Each row was made from one small tree. The marks that hang from a mark follow it in brackets, in alphabetical order. Every link used is in the known rows. Write each row's tree.
Known rows:
D[K[W]]: -1.10 -2.29 -4.33 0.12 -2.70 -2.47 2.05 2.46 2.76 0.36 0.01 1.39 0.31 -1.11 0.14 5.81 2.34 -1.27 -3.80 -0.32 1.15 -2.62 -4.75 1.30
K[D H[J]]: -1.47 -3.01 -1.06 1.59 -2.95 1.54 0.46 1.01 -5.65 -0.66 2.17 -2.77 -1.69 1.18 -0.23 1.07 0.04 0.81 1.87 1.14 -2.43 -2.67 2.28 -2.26
D[K[H[J]]]: -0.37 -2.35 -0.78 2.95 -3.05 -0.81 -0.70 0.57 -3.25 -2.61 1.23 -1.33 -1.91 0.94 0.44 2.67 0.66 2.24 -1.62 2.80 0.70 -0.88 1.91 -2.71
Z[C]: -1.31 -0.87 -0.27 -1.15 2.58 -1.54 -0.07 -1.11 -1.03 1.19 -2.39 0.77 0.53 -0.08 1.15 0.52 3.43 -2.20 -2.48 0.47 4.68 1.62 -1.57 2.11
Y[C]: -1.00 0.87 0.52 -1.85 0.66 -0.51 -1.92 -0.07 1.75 1.31 -0.71 1.07 1.70 -1.54 2.51 -1.28 5.30 -0.87 0.08 2.39 1.16 0.64 0.79 0.39
W[K]: -1.44 -1.05 -1.21 -2.06 -0.88 -2.42 -1.63 2.06 1.10 0.15 -2.76 0.33 2.09 -0.01 0.48 1.36 1.99 1.06 -1.59 1.36 1.56 -0.22 -1.80 0.29
A[K[D H W]]: 0.95 -4.16 -7.53 1.69 -5.21 -0.32 -0.44 6.59 -1.34 1.42 0.95 0.90 0.38 2.35 0.39 5.79 -0.72 0.52 0.81 0.66 -2.79 -3.74 -3.47 -0.32
C[H W]: 0.02 2.60 2.41 -2.10 1.12 -1.95 -3.13 -1.69 -0.55 0.01 -1.79 -2.31 1.43 0.23 0.09 -0.65 -0.59 -0.06 -2.05 -2.06 -0.25 -0.30 -0.29 3.39
A[K[D H[J R]]]: -0.63 -4.46 -3.58 0.46 -1.61 2.90 0.30 0.74 -5.82 -0.99 1.98 -0.81 -2.97 2.74 0.95 2.12 -3.99 1.00 4.30 0.73 -1.83 -2.79 1.43 -5.00
Y[C[W[K[D]]]]: 1.75 1.86 -1.04 -2.03 -0.07 1.16 0.01 5.58 4.79 0.57 -2.70 2.44 0.73 -1.58 2.03 -0.28 1.60 2.36 0.99 0.30 -1.17 -0.08 -0.11 0.73
Y[C[H[J]]]: 0.51 2.79 2.76 -0.85 -0.61 1.10 -2.99 -2.96 1.15 0.14 2.91 -1.91 1.92 -0.53 2.82 -1.71 0.12 1.24 0.80 0.26 -1.08 2.75 6.44 -1.81
Z[B C[H[R]]]: -0.84 0.93 1.21 -1.01 3.97 -2.29 1.63 -6.78 -1.42 0.19 0.65 2.27 -0.70 0.41 -1.77 -0.65 -0.94 -2.89 -0.56 -2.63 5.46 4.13 2.87 1.41
Y[C[W[K]]]: 1.26 2.97 1.85 -1.61 1.44 0.33 -2.27 2.95 5.50 -0.17 -4.14 1.81 0.67 -1.59 2.38 -1.97 1.66 2.76 -0.70 1.10 1.05 1.77 0.40 0.84
K[W]: -2.69 -2.12 -1.63 -1.11 -0.91 -0.74 1.15 0.53 0.59 1.77 -0.68 -0.49 1.08 -1.23 -0.16 2.45 1.90 -2.32 -1.74 -1.14 -0.08 -2.56 -4.01 1.86
H[J R]: -4.36 -2.47 2.45 -2.28 2.28 1.98 1.95 -5.35 -3.67 -0.53 -0.01 -2.42 -2.35 -0.89 0.52 -1.13 -1.35 -1.78 1.72 -1.03 0.74 -1.70 0.83 -2.46
A[K[D H[J]]]: 0.78 -3.18 -4.83 1.44 -3.09 1.21 -1.90 3.11 -4.68 -1.22 1.94 -1.21 -1.33 2.27 1.07 3.05 -1.92 2.31 2.90 2.26 -1.47 -2.23 1.47 -3.74
Y[C[H]]: 0.73 2.94 1.25 -2.18 -0.88 -1.29 -4.07 -0.66 1.74 1.57 1.52 0.04 3.71 0.20 2.39 -0.85 3.05 0.01 -0.54 1.00 -0.35 2.49 3.41 1.02
W[K[D H[J]]]: -0.40 -2.84 -2.10 1.85 -4.39 1.38 0.40 3.67 -2.87 -1.05 1.26 -1.46 -0.23 1.87 -0.17 2.03 -1.65 3.59 1.63 1.36 -2.36 -1.38 2.40 -2.92
K[D H[J R] W]: -3.15 -5.04 -1.11 1.42 -3.35 4.41 5.45 -0.28 -4.19 0.56 3.57 -1.76 -2.83 1.34 -1.04 2.29 -3.84 -1.10 2.48 -2.51 -4.31 -4.41 0.23 -2.81
L[Y[C[H[J] W]]]: 3.32 4.94 4.77 -0.03 3.54 2.39 -4.04 -4.07 5.39 -2.11 2.45 -1.97 0.25 -1.83 4.47 -4.05 -1.58 1.53 1.63 -2.25 -2.48 3.30 6.21 -0.45
Y[C[H W[K]]]: 2.71 4.91 2.56 -2.06 -0.28 -0.82 -4.08 2.05 5.65 0.06 -2.01 1.46 2.73 0.03 2.13 -1.59 -0.67 3.29 -1.22 -0.37 -0.74 2.92 3.12 1.57
J[H]: -0.89 0.85 1.82 -1.51 0.86 -1.19 0.30 -0.10 -2.32 0.74 -0.89 -1.86 1.22 -1.61 -0.12 -0.31 5.91 -2.57 0.14 0.14 2.74 -2.64 -2.34 1.23
C[W]: -1.23 0.75 1.77 -1.95 2.65 -0.90 -1.19 -0.68 -0.93 -0.39 -4.36 -1.04 -0.66 -1.49 0.16 -1.35 1.68 -1.10 -1.51 -0.55 1.53 -1.64 -2.68 2.69
K[D H]: -1.21 -3.01 -2.50 0.48 -3.30 -0.76 -0.69 3.14 -4.88 0.82 0.33 -0.49 0.78 1.77 -0.72 1.77 3.07 -0.43 0.71 1.97 -1.79 -2.78 -0.70 0.52
Y[C[Z[B]]]: 0.32 2.26 -0.67 -2.21 3.58 -2.05 1.43 -0.52 4.50 -0.26 -1.32 3.82 -0.09 -4.16 -2.08 -4.97 5.71 -1.79 0.69 2.91 4.55 3.72 -0.35 1.22
J[H[R] U]: -0.37 1.61 2.57 0.51 3.64 1.76 3.01 -3.80 -4.23 3.21 0.43 -1.97 -0.33 -2.37 -1.79 -2.03 2.38 -5.35 3.51 -0.39 1.30 -3.93 -4.78 -0.95

Which tree is each row?
-0.34 -3.11 -2.21 3.93 -4.75 0.30 1.90 1.64 -0.58 -1.52 2.39 -0.50 -1.93 0.69 -0.21 4.87 -0.96 1.59 -2.57 0.52 -1.05 -2.22 -0.29 -2.09 -> D[K[H[J] W]]
1.34 -0.95 -2.69 6.99 -3.26 1.79 2.50 0.66 -1.18 0.34 3.52 -1.60 -2.11 -0.94 -1.75 4.04 -2.61 0.38 -0.84 1.22 -2.14 -2.68 -2.36 -2.92 -> D[K[H[J[U]] W]]
-2.32 -0.21 1.70 1.08 3.72 3.50 2.71 -6.42 -4.35 1.26 1.41 -3.51 -2.76 -2.09 -0.96 -1.79 -2.71 -3.00 3.40 -0.44 -0.37 -2.17 -1.47 -3.65 -> H[J[U] R]
0.94 2.38 0.47 0.54 5.26 -2.50 1.32 -1.12 3.63 -1.85 -5.13 3.27 -2.13 -1.68 -1.33 -0.76 -0.40 1.12 -2.35 -1.19 7.17 3.87 -0.34 2.64 -> Z[B C[W[K]]]
2.20 3.07 2.54 -0.01 0.95 1.30 -4.18 -3.97 4.53 -1.10 4.94 -1.76 2.22 -1.06 4.50 -2.27 0.53 0.96 2.28 -0.78 -2.37 3.65 6.59 -1.97 -> L[Y[C[H[J]]]]
1.70 1.73 -1.07 -1.99 -1.63 -1.28 -1.04 3.49 1.71 0.07 -1.04 -0.43 2.70 0.90 -0.06 2.05 -2.37 2.38 -0.73 -2.54 -2.29 -0.88 -0.22 2.27 -> C[H W[K[D]]]
-1.83 -4.30 -1.98 -0.67 -3.44 0.46 1.62 3.83 -3.19 0.25 -0.18 0.90 0.15 3.17 -0.75 2.25 -0.79 0.81 1.69 0.69 -2.02 -2.18 -0.64 -1.52 -> W[K[D H[R]]]
3.28 4.91 3.49 -0.91 2.88 -0.10 -4.98 -1.82 6.13 -0.68 0.77 0.03 2.55 -1.20 4.31 -3.63 1.35 0.34 0.56 -1.54 -1.80 3.15 3.09 2.19 -> L[Y[C[H W]]]
-1.47 -3.58 -0.95 0.50 -2.50 -1.69 0.47 0.80 -3.65 -1.16 -0.21 1.02 -1.38 2.14 -0.26 2.34 1.33 -0.46 -1.49 1.98 1.12 -1.58 -1.41 -1.26 -> D[K[H[R]]]
2.30 2.36 2.40 -0.57 0.61 0.16 -1.15 6.11 4.74 -0.77 -4.69 3.33 0.43 -0.10 -0.69 -5.18 1.41 3.00 -1.11 3.48 0.13 2.98 -1.46 0.85 -> Y[C[W[K[H]] Z]]
-2.49 -2.82 0.45 3.09 -3.12 1.70 0.97 -0.50 -2.52 -0.45 2.00 -2.36 -1.39 0.82 -0.52 1.60 -1.64 0.46 -0.87 -0.43 -2.05 -2.33 0.54 -1.50 -> K[H[J] W]
-2.41 -4.31 -0.78 2.80 -3.18 1.98 4.16 -0.57 -2.04 -1.50 2.52 -0.54 -3.78 1.13 -0.47 3.93 -3.39 0.43 -1.28 -0.93 -1.26 -2.92 -0.31 -3.36 -> D[K[H[J R] W]]
-2.07 -4.23 -0.52 0.62 -2.80 2.95 2.82 1.49 -4.06 -1.00 1.54 -0.89 -1.91 2.37 -0.44 1.40 -3.75 2.06 3.00 -0.22 -2.73 -2.23 2.18 -4.45 -> W[K[D H[J R]]]
-0.29 -3.17 -3.74 2.75 -5.17 -2.15 0.65 4.05 0.19 -0.09 0.65 1.10 0.04 1.11 -0.52 5.30 1.46 0.49 -4.04 1.07 -0.21 -2.45 -3.40 0.68 -> D[K[H W]]
-1.46 -3.74 -3.91 1.55 -4.95 0.19 1.98 4.50 -2.44 2.05 1.52 -0.47 0.77 1.21 -1.09 3.93 1.26 -1.05 -0.39 -0.39 -3.51 -4.20 -2.68 1.07 -> K[D H W]
1.12 1.35 0.85 0.84 1.82 -2.87 0.75 2.44 2.44 -3.07 -4.89 2.91 -2.24 -0.93 -5.17 -4.18 -0.14 2.09 -1.22 2.05 3.38 2.31 -2.43 1.81 -> C[W[K[H]] Z[B]]
0.70 2.02 3.31 -2.45 3.34 -0.23 0.26 -1.47 1.32 0.17 -3.24 1.42 0.01 2.23 0.70 -0.58 -4.79 0.62 -2.49 -3.74 2.42 3.17 0.43 2.10 -> Z[C[H[R] W[K]]]
1.33 3.00 2.44 -3.60 4.34 0.43 -0.13 1.66 4.43 0.42 -4.78 1.86 0.11 -3.10 -0.02 -5.85 3.69 -1.15 -0.59 1.94 1.52 1.77 -2.99 2.63 -> Y[C[W Z]]
0.64 2.23 -0.26 0.34 2.58 -3.75 -0.36 -4.52 0.10 -0.02 0.66 1.79 0.67 -0.12 -1.36 0.66 1.02 -1.55 -2.14 -1.14 5.57 4.84 2.76 2.88 -> Z[B C[H]]
-1.99 -1.85 1.24 4.85 -0.35 4.72 4.01 -4.03 -4.35 1.64 3.03 -2.58 -3.23 0.10 -2.46 -0.02 -4.98 -2.13 2.47 -1.17 -3.45 -3.18 -1.91 -3.73 -> K[H[J[U] R] W]
1.67 2.15 2.12 -4.07 3.41 0.39 -0.48 -2.73 5.41 0.58 2.20 1.71 2.85 -0.83 1.89 -5.43 1.48 -2.88 2.43 -0.47 -1.34 3.96 0.56 0.42 -> L[Y[C[H[R] Z]]]
-1.76 -3.85 -2.31 3.00 -4.68 2.61 2.99 1.91 -3.19 0.53 3.23 -2.37 -1.47 0.80 -1.17 3.28 -1.62 0.50 0.96 -1.06 -4.14 -3.97 0.17 -1.42 -> K[D H[J] W]
-0.49 -2.73 -3.29 0.88 -4.61 -1.00 -0.57 6.07 -1.90 0.25 -0.42 0.10 1.59 2.27 -0.45 2.84 1.41 2.29 0.38 2.20 -1.85 -1.77 -0.61 -0.41 -> W[K[D H]]
0.15 2.70 3.45 -0.89 6.35 -1.27 1.99 -6.96 -0.47 -0.94 -1.82 1.82 -2.69 -0.11 -1.94 -2.15 -3.05 -2.17 -1.21 -3.99 5.21 3.82 2.10 3.00 -> Z[B C[H[R] W]]
1.57 -0.16 -1.27 5.98 -1.53 0.69 -0.01 -0.52 -3.62 -0.65 2.32 -1.99 -2.16 -0.54 -1.16 2.00 -0.73 0.89 0.16 3.58 -0.37 -1.51 -0.55 -3.71 -> D[K[H[J[U]]]]
0.70 1.15 1.10 -0.98 3.48 -1.00 0.06 1.60 2.58 -0.39 -5.83 1.71 -0.53 -0.20 1.08 0.13 -0.21 1.13 -3.41 -0.71 4.50 2.10 -2.01 2.76 -> Z[C[W[K]]]
3.20 3.35 0.66 -2.84 2.31 -1.01 -3.00 -0.26 6.62 0.69 2.19 1.16 4.47 -1.37 2.07 -4.70 3.78 -1.38 0.92 0.90 -1.12 4.53 0.83 1.59 -> L[Y[C[H Z]]]
1.13 -3.17 -6.21 0.29 -3.48 -1.13 -3.21 5.34 -3.69 0.49 -0.25 0.67 0.43 2.79 0.85 3.83 1.03 0.94 1.78 2.93 -0.95 -2.58 -1.45 -0.95 -> A[K[D H]]
4.08 5.10 2.40 -0.91 1.58 -0.52 -5.11 0.88 8.79 -1.24 -0.21 1.33 3.18 -0.53 4.35 -2.55 -0.34 2.96 0.08 -1.38 -1.76 4.21 3.41 1.13 -> L[Y[C[H W[K]]]]
0.10 1.96 2.04 -0.91 3.72 2.79 3.21 -5.86 -2.47 1.70 2.65 -2.57 -0.07 -1.53 -3.65 -4.23 -4.52 -3.18 3.04 -1.01 -1.63 0.34 -1.96 -2.07 -> C[H[J[U] R] Z]
1.88 2.34 -0.86 -1.09 5.34 -1.78 0.51 -1.92 7.67 -1.42 0.18 3.73 0.45 -4.88 -0.07 -5.72 5.78 -2.16 2.48 2.09 3.55 5.02 -0.48 0.79 -> L[Y[C[Z[B]]]]
0.41 -1.61 -2.99 5.96 -2.98 4.23 4.02 1.05 -3.73 2.26 4.54 -2.95 -1.59 -0.41 -2.47 2.62 -2.90 -0.82 2.88 -0.40 -5.37 -4.67 -1.93 -2.53 -> K[D H[J[U]] W]
0.85 2.77 1.79 -1.97 -0.47 -2.35 -3.48 1.18 2.22 -0.55 -2.72 -0.62 2.31 1.02 0.19 0.52 -2.39 2.52 -2.51 -1.54 -0.23 0.83 0.22 2.48 -> C[H W[K]]
-1.48 0.72 0.51 -3.78 3.32 -2.67 2.84 -5.08 -0.30 -0.46 0.35 1.77 0.29 -1.08 -4.72 -3.36 -0.43 -3.20 0.56 -1.19 3.06 2.36 -0.86 1.39 -> C[H[R] Z[B]]
0.31 2.32 1.39 1.41 3.20 -1.55 0.53 -6.98 -0.73 -1.52 2.26 -0.15 -1.36 -0.86 -1.06 -0.15 -1.75 -0.02 -0.73 -1.88 4.95 4.80 5.99 0.00 -> Z[B C[H[J]]]
1.20 3.11 2.81 -1.29 3.24 -1.33 -2.08 -1.81 -0.30 0.52 -2.46 -0.33 0.86 0.83 0.64 -0.55 -1.02 -0.75 -3.51 -2.67 2.63 2.40 0.27 4.15 -> Z[C[H W]]
-2.54 -3.27 0.92 -0.57 -1.79 -0.73 -0.57 1.02 -2.67 -0.41 -1.76 0.62 -0.23 3.09 -0.31 0.04 -0.81 0.83 -0.10 1.29 -0.06 -0.52 -0.37 -1.44 -> W[K[H[R]]]
1.61 4.53 3.62 -1.90 1.35 -0.23 -3.90 -0.73 2.90 0.65 -1.19 0.04 1.90 -0.54 2.15 -2.51 1.07 0.65 -0.93 -0.47 -0.76 2.02 2.84 2.49 -> Y[C[H W]]
0.75 2.75 2.42 -3.75 2.40 -1.80 -0.70 -0.18 1.05 0.16 -3.01 -0.97 1.75 -0.77 -2.29 -3.58 -0.21 -1.35 -2.27 -1.13 0.31 0.77 -3.24 4.33 -> C[H W Z]
-3.02 -5.00 -2.33 0.49 -3.70 2.02 4.34 2.16 -3.65 1.86 1.72 0.40 -0.85 2.10 -1.38 3.00 -0.78 -2.43 1.15 -1.87 -3.78 -4.66 -2.31 -0.23 -> K[D H[R] W]
